What can hang from each mark:
Q_859: Q_778
Q_673: Q_859
Q_339: Q_64 Q_673 Q_778
Q_778: Q_859
Q_59: Q_64 Q_673 Q_778
Q_64: Q_57 Q_59 Q_80 Q_859
Q_57: Q_778

(in the rows, 128 means zero)
Known rows, with every way that one mark hangs from another:
Q_339{Q_673 Q_778{Q_859}}: [ 92 123 160 131 136 153 140 152 129 161 129 130 111 174 145  48 154 122
 141  99 146 126 136 124 132 162 141 134 140 119 126 124 134  79 137  89
 129 122 140 125 147 143 165 134 130 109 147 133 115 135 107 138 120  89
 111 121 151 130 117 148  96 146 141 107 122 130 111 162 134]
Q_59{Q_64{Q_80} Q_778}: [122 140  82  94  89 133 141  68 162 117 163 132  81 113 164 114 143 121
 145 118 152 107 151 146 150 151 123 133 102 132  92 142 123 138 131 105
 135 117  94 143 178 171 172 132 122  87 158 149  98 142 143 141 172 138
 122 114 157 121 108 109 108 129 157 159 140  97 121 151 167]
Q_673{Q_859{Q_778}}: [125 135 134 133 141 101 143 151 135 129 131 154 119 144 136 102 129 129
 171 115 118 123 134 115 141 145 151 135  90 121 175 158 141 118 139 113
 137 135 164 144 158 122 144 151  93 128 121 136 128 128 130 119 140 128
 148  96 149 129 153 129 108 134 129 102 134 126 133 125 115]
Q_339{Q_64}: [118 123 106 139 131 145 131 116 127 133 133 139 117 124 135  96 133 133
 128 109 133  98 110 111 117 134 114 118 109 125 115 126 135 121 110 129
 116 140 124 143 131 139 160 135 122 108 145 125 120 141 127 144 134 115
 145 114 130 138 105 108 118 125 159 138 123 123 121 135 129]
Q_339{Q_64{Q_59{Q_673}} Q_778}: [ 99 139 102 165 109 165 140 117 128 146 120 149  81 130 145  40 129 140
 115  90 145  71 100 117 118 152  96 104 151 116 108 134 159 108 130 117
 138 146 118 144 151 150 171 155 118  62 147 119 134 149 119 155 149 113
 139 103 127 169  90 118 116 131 189 123  97 102 132 158 141]
Q_64{Q_59{Q_673{Q_859} Q_778}}: [110 155  97 127  99 147 126  79 138 126 133 144  84 132 135  81 107 122
 131 135 143 119 131 154 123 135 110 115 133 131 122 126 156  91 163 123
 170 122 113 161 175 142 141 155 128  52 103 119 149 139 142 147 170 152
 155 115 120 166 106 124 109 158 132 108 121  89 143 140 171]
Q_59{Q_64{Q_57 Q_859} Q_778}: [118 130  51  98  77 118 129  69 161 135 169 125  68 140 170  99 111  89
 168 138 144 111 170 137 136 141 107 125  94 119  85 144 133  95 140 101
 150 134 118 160 163 197 140 130 112 104 153 125  86 161 129 135 158 107
 146 116 154 130 117 112  87 143 141 147 130 112 106 126 150]
Q_339{Q_64 Q_673 Q_778{Q_859}}: [ 89 114 141 145 141 171 144 148 137 167 136 142 100 166 159  16 159 128
 145  81 151  94 119 108 126 166 125 134 122 115 110 130 142  69 120  90
 118 134 136 139 153 161 199 146 127  80 174 131 111 142 105 152 133  79
 126 108 159 141 100 127  85 144 172 116 119 121 104 161 138]
Q_64{Q_57{Q_778} Q_80}: [170 134 137 117 121 140 156 112 132 138 135 130  83 123 186 133 130  90
 128 102 163 133 146 125 138 145 176  97 143 128 114 128 154 131 128 153
 136 135 126 122 103 164 107 148 126 108 146 149 107 125 131 142 133 139
 156 150 153 123 129 169  88 154 117  82 132 143 114 157 165]
Q_59{Q_64{Q_80 Q_859} Q_673 Q_778}: [103 149  49 111  82 145 136  60 175 109 168 137  48 132 148 102 139  96
 165 116 164 142 173 157 139 152 101 125 102 116  74 109 131 106 143  93
 171 153  85 156 197 167 157 137 146  47 148 151  96 161 119 145 196 120
 147  88 150 140 109 112  85 167 158 124 119  84 110 154 168]
Q_339{Q_64{Q_59} Q_673 Q_778}: [ 86 134 131 143 121 179 137 118 124 138 109 155  88 152 167   4 129 135
 112  78 153  60  87 101 110 165  97 115 152 124 122 134 168  82 128 105
 113 135 109 142 144 167 185 152 100  64 160 121 116 146 103 154 153  99
 114 117 148 160  67 138 117 144 176 114  87 124 112 171 155]
Q_64{Q_59{Q_673} Q_859}: [119 148  87 145 109 159 118 118 125 125 125 129  90 157 146  95  97 103
 133 131 142 145 137 140 126 142 102 105 141 127 101 114 155  72 148 109
 166 171 109 142 146 144 101 143 142  89 105 137 123 148 110 147 150 124
 148 125 114 163 130 126 113 163 130  78  86 119 116 121 139]
Q_64{Q_57 Q_59 Q_80 Q_859}: [170 140 130 107 102 178 132 109 112 125 137 122  75 157 193 116  99  81
 134 123 161 138 145 143 147 173 145  49 164 123  86 141 172  82 125 116
 159 182 109 121 119 185  80 165 140  77 122 165  80 147 123 148 138 117
 139 165 146 131 133 146  99 165 105  33  98 149 103 132 184]
Q_64{Q_59 Q_80}: [145 150 144 117 116 171 134 114 115 123 126 127 103 127 163 121 117 118
 107 113 144 118 111 136 145 156 144  82 160 137 111 135 150 120 127 120
 146 144  96 118 134 144 123 155 143  77 116 159 112 124 141 155 145 149
 113 157 134 136 120 131 127 146 126  88 105 133 127 149 174]
Q_64{Q_57{Q_778} Q_59{Q_673} Q_80 Q_859}: [158 151  99 134 100 172 152 100 126 131 126 130  49 149 202  98 104  72
 129 105 175 153 157 136 137 155 149  76 161 127  89 118 178  71 144 132
 176 181 101 136 118 179  85 165 137  71 122 160  97 147 115 164 157 130
 179 146 142 159 135 165  77 186 113  34  85 133 108 150 177]
Q_339{Q_64{Q_57 Q_59} Q_673 Q_778{Q_859}}: [109 120 144 134 121 194 139 114 126 174 129 138  78 167 180   8 133 108
 129  90 160  78 101 100 114 177 126 102 156 118  85 134 168  41 131 104
 128 135 128 147 139 189 173 174 128  60 153 118 101 149 113 184 127  82
 140 142 153 155  77 147  73 161 164  95 107 130 100 161 163]
Q_59{Q_778}: [122 137 107 112 108 126 143 104 145 136 157 126 100 121 141 105 135 124
 138 131 133 122 156 157 140 127 126 123 110 120 120 133 125 138 138 105
 140 110 127 137 141 141 138 122 120 117 133 129 135 133 136 119 153 130
 130 121 137 137 127 124 119 126 137 155 151 107 139 140 142]
Q_59{Q_64{Q_57 Q_80} Q_673 Q_778{Q_859}}: [129 136  76  96  83 169 133  40 170 144 174 122  50 134 145 112 150  73
 161 128 170 147 158 152 137 152 146 119 111 117  40 107 131  85 154 118
 172 138  97 161 181 185 154 162 174  42 145 132  97 153 137 185 169 132
 166 118 147 134 102 121  53 177 151 126 157  88 106 158 175]
Q_59{Q_673 Q_778}: [104 150  86 127 102 132 137  74 153 130 147 133  77 124 114 106 134 109
 141 129 147 146 160 158 124 122 116 124 116 104 103  98 130 123 154 125
 161 122 113 148 153 136 139 128 146  78 127 118 155 134 120 137 168 139
 147 104 127 152 109 138 104 153 144 139 142  87 138 152 149]
Q_64{Q_80}: [147 133 146 114 126 154 144 128 126 114 134 125 113 126 149 137 143 122
 130 114 143 143 137 135 139 147 150  98 134 126 113 129 126 145 119 126
 136 145 108 119 135 132 131 137 140  98 138 164 110 125 131 127 141 133
 119 138 144 109 131 135 123 139 126  92 128 132 122 148 156]

Rows:
[121 116 114 136 135 169 142 105 139 151 127 145  87 152 170  52 133  94
 138  92 161 101 118  95 102 136 143 137 116 125 100 117 156  57 128 136
 117 132 126 150 117 181 156 143 128  94 150 122 100 136 112 170 131  98
 163 136 146 151  87 151  69 166 136 118 117 134  93 152 143]
Q_339{Q_64{Q_57{Q_778{Q_859}}} Q_673}
[150 135 110 123 105 154 124 114 113 136 131 125  95 161 173 104  86  86
 127 139 139 128 134 130 136 150 120  81 151 121  98 141 169  66 143 115
 152 164 124 134 118 175  79 154 129 103 112 134  97 150 121 145 128 113
 155 157 129 148 136 139  99 156 104  69  94 154 111 109 150]
Q_64{Q_57 Q_59 Q_859}
[ 92 149  43 120  85 137 126  45 170 117 149 141  71 118 120 105 134 111
 147 131 151 120 142 145 123 124 100 160 108 122  91 107 120 116 159 118
 155 117  94 167 188 157 170 136 133  71 143 109 122 146 128 153 182 140
 145  87 131 150  86 111 100 149 168 169 132  77 125 148 151]
Q_59{Q_64 Q_673 Q_778}
[118 134  59 141  94 135 128  54 160 123 123 138  82 123 136 122 122  92
 136 115 161 124 127 109 104 119 113 161 132 137  91 106 145  93 159 159
 136 129 103 167 150 167 147 153 124  99 140 101 109 141 118 175 151 142
 181 106 127 155  91 135  82 158 151 137 118 106 111 143 136]
Q_59{Q_64{Q_57{Q_778}} Q_673}
[127 137  65 153 107 162 137  98 130 141 126 144  65 142 175  64  96  94
 133 103 158 105 122 113 112 137 115 102 133 118  88 118 174  56 131 132
 149 170 113 157 128 183 123 158 126  83 133 126 104 157 113 171 154 108
 189 127 127 175 107 136  78 159 147  85  87 120 109 133 140]
Q_339{Q_64{Q_57{Q_778} Q_59{Q_673} Q_859}}
[153 160 128 100  86 178 138  51 130 121 136 137  56 130 168 107 114  83
 138 122 170 130 135 152 133 155 145  60 160 116  92 130 176  94 157 139
 179 144  98 153 160 177 125 187 147  13 115 141 117 138 138 157 171 155
 159 138 142 145  99 149  88 179 115  60 129 103 126 156 218]
Q_64{Q_57 Q_59{Q_673{Q_859} Q_778} Q_80}
[123 147  51  98  73 154 140  40 165 113 167 132  35 136 158 105 131  66
 171 120 175 147 175 147 137 154 111 105 112 115  56 117 139  96 146 112
 172 155  86 160 182 190 138 151 145  39 150 147  84 164 115 149 183 121
 158 104 155 138 100 128  66 176 148 103 131  97 102 153 180]
Q_59{Q_64{Q_57 Q_80 Q_859} Q_673 Q_778}
[142 133  75 130  97 156 135  64 158 135 138 127  69 132 155 128 137  79
 143 112 174 143 137 117 124 142 149 143 129 140  71 103 140  85 145 152
 156 142  97 155 162 172 147 165 155  72 145 132  93 138 125 193 154 137
 178 123 140 134 108 138  61 170 148 108 125 108 102 154 156]
Q_59{Q_64{Q_57{Q_778{Q_859}} Q_80} Q_673}
[160 150 117  91  89 171 142  98 126 136 157 121  53 150 206  93 103  75
 141 125 163 133 166 158 160 173 141  44 145 114  80 145 170  93 142  97
 170 168 108 130 137 194  86 157 138  64 126 164  85 151 132 141 156 119
 143 163 155 132 134 142  88 167 113  55 113 134 106 141 198]
Q_64{Q_57 Q_59{Q_778} Q_80 Q_859}
[114 136 161 119 117 193 148 109 117 128 120 167  64 158 185  10 125 118
 137  67 175  64  92  97 116 186 127  70 157 118 119 150 186  71 125 118
 130 147 111 153 159 188 190 190  99   9 167 143  88 142 117 146 153  99
 132 116 167 136  68 152  85 168 150  41 107 124 101 176 210]
Q_339{Q_64{Q_57 Q_59 Q_80} Q_673{Q_859} Q_778}
[ 79 121 142 138 135 148 147 133 134 131 122 168  95 158 151   5 140 148
 155  72 154  71 106  97 107 167 105 125 122 122 152 141 154  91 119 107
 114 131 129 156 172 155 208 150  90  52 178 130 113 146 108 119 154  89
 132  82 157 132  85 134 103 141 168  90 115 108 113 161 158]
Q_339{Q_64 Q_673{Q_859} Q_778}
[166 142 134 111 132 141 158 138 124 133 146 131  72 164 191 123 136  72
 169 105 149 149 169 121 159 172 167  68 116  94 104 141 149 107 123 100
 146 189 145 119 116 167  87 156 130 119 133 176  77 142 104 126 136 108
 144 122 175 113 168 165  86 163 119  57 117 161 103 143 147]
Q_64{Q_57 Q_80 Q_859{Q_778}}
[146 141 121 119 112 169 134 137 116 121 138 122  97 151 183 107 107 110
 132 114 145 139 137 151 158 166 137  70 144 135 105 142 155  92 125  91
 159 183 107 115 141 157 102 145 136  83 121 179  93 146 129 137 148 118
 125 153 139 138 143 130 112 154 116  52  89 138 110 134 164]
Q_64{Q_59 Q_80 Q_859}
[ 80 124 135 140 131 159 146 129 135 136 119 155  93 150 147  18 152 137
 132  75 152  72 105  99 109 159 107 126 129 109 127 129 147 100 115 102
 108 133 116 143 140 157 187 142 111  76 175 129 116 143  99 132 142  89
 117  93 152 142  77 140 116 144 175 120 109 123 109 172 143]
Q_339{Q_64 Q_673 Q_778}
[113 140  71 107  88 158 134  58 175 139 170 124  61 133 141 109 153  95
 161 119 163 144 162 158 142 149 132 139  99 122  60 112 122  96 148  98
 173 131  94 156 203 165 170 146 173  53 145 141 108 147 139 178 177 135
 148 105 146 136 107 109  65 163 165 140 148  77 116 156 163]
Q_59{Q_64{Q_80} Q_673 Q_778{Q_859}}
[124 142  89 134  98 167 130  63 138 134 134 150  69 126 146  67 105 105
 141 114 156  92 105 127 109 139 110  90 131 113  94 128 168  86 144 138
 157 134 111 171 148 182 153 171 126  31 131 112 128 150 134 168 160 129
 176 114 127 161  78 113  82 158 153 104 124 101 123 142 177]
Q_339{Q_64{Q_57 Q_59{Q_673{Q_859} Q_778}}}
[113 138  71 125  98 151 126  80 151 101 142 132  79 142 133 122 134 101
 149 112 164 147 146 130 130 150 113 129 115 128  79 108 131 101 133 108
 154 173  82 150 188 153 142 146 149  62 142 155  86 154 103 155 169 117
 145  95 144 130 116 119  96 159 149  95 102 103 102 142 152]
Q_59{Q_64{Q_80 Q_859} Q_673}
[124 113 167 117 131 194 155 125 128 164 140 139  73 167 181  31 165  95
 146  70 176  99 119 106 132 183 153  90 135 105  81 130 156  73 114 104
 127 151 124 136 141 185 179 169 150  46 178 149  80 143 107 163 128  77
 131 125 174 121  93 154  64 164 157  72 125 140  95 178 177]
Q_339{Q_64{Q_57 Q_80} Q_673 Q_778{Q_859}}
[108 143 118 149 132 118 141 119 141 121 121 157 100 144 108 104 132 113
 164 117 135 139 132 123 119 135 132 133 106 112 150 121 142 109 151 128
 151 144 139 153 167 113 142 158 132  96 114 133 142 132 109 139 156 138
 166  74 137 142 132 139 101 156 132  94 128 108 129 137 126]
Q_59{Q_673{Q_859{Q_778}}}
[161 150 132 105  92 195 134  62 133 152 148 119  54 136 171 111 125  72
 129 126 173 149 139 158 143 156 160  65 161 115  56 119 161  77 155 123
 183 145  99 142 147 177 111 181 179  31 111 137 108 138 139 190 154 142
 153 161 138 144 112 141  67 183 123  76 138 111 125 164 203]
Q_64{Q_57 Q_59{Q_673 Q_778{Q_859}} Q_80}
[113 146  96 157 127 166 133 108 135 130 117 159  89 134 138  66 116 124
 141 106 138  87  91 106 116 144 113 116 116 120 129 130 157  91 134 123
 140 149 122 162 157 143 160 166 114  71 122 118 130 143 126 172 160 131
 165  99 130 168 102 114 101 146 166 113 102 106 124 138 132]
Q_339{Q_64{Q_59{Q_673{Q_859{Q_778}}}}}
[133 145  98 126 110 144 140  67 155 106 133 155  64 136 136 120 136  87
 172 108 160 127 125 105 124 159 139 119 114 119 105 124 151  99 151 137
 151 151 113 166 188 162 156 186 126  51 138 139  93 142 117 168 167 139
 166  78 153 126 107 135  78 170 142  85 129 108 108 147 160]
Q_59{Q_64{Q_57 Q_80} Q_673{Q_859{Q_778}}}
[139 146 109 117  91 176 122  57 135 162 145 120  70 142 146  97 113  73
 131 148 154 138 134 153 130 136 141  99 150 113  69 116 158  64 171 131
 175 131 118 155 133 171 111 168 165  66 108 105 130 138 138 186 143 138
 167 154 121 164 111 135  79 173 127 105 142 113 125 138 174]
Q_64{Q_57 Q_59{Q_673 Q_778{Q_859}}}
[133 134  84 125  94 133 140  58 157 117 131 152  73 129 147 118 125  97
 157 104 175 126 132 116 113 145 137 139 120 144 103 123 154  98 147 156
 156 138 103 171 188 166 163 176 120  49 148 132  93 142 130 163 167 141
 186  91 143 132  98 140  68 171 139  86 127  98 104 146 174]
Q_59{Q_64{Q_57{Q_778} Q_80} Q_673{Q_859}}
[125 132  71  99  86 129 125  52 158 128 160 129  78 116 153 108 124 100
 145 139 146  97 143 135 127 139 116 137 108 122  85 139 131 115 146 130
 137 107 112 160 158 191 153 136 112  98 152 107  99 148 141 146 150 127
 140 123 149 129  96 117  94 136 148 174 148 107 121 136 157]
Q_59{Q_64{Q_57} Q_778}
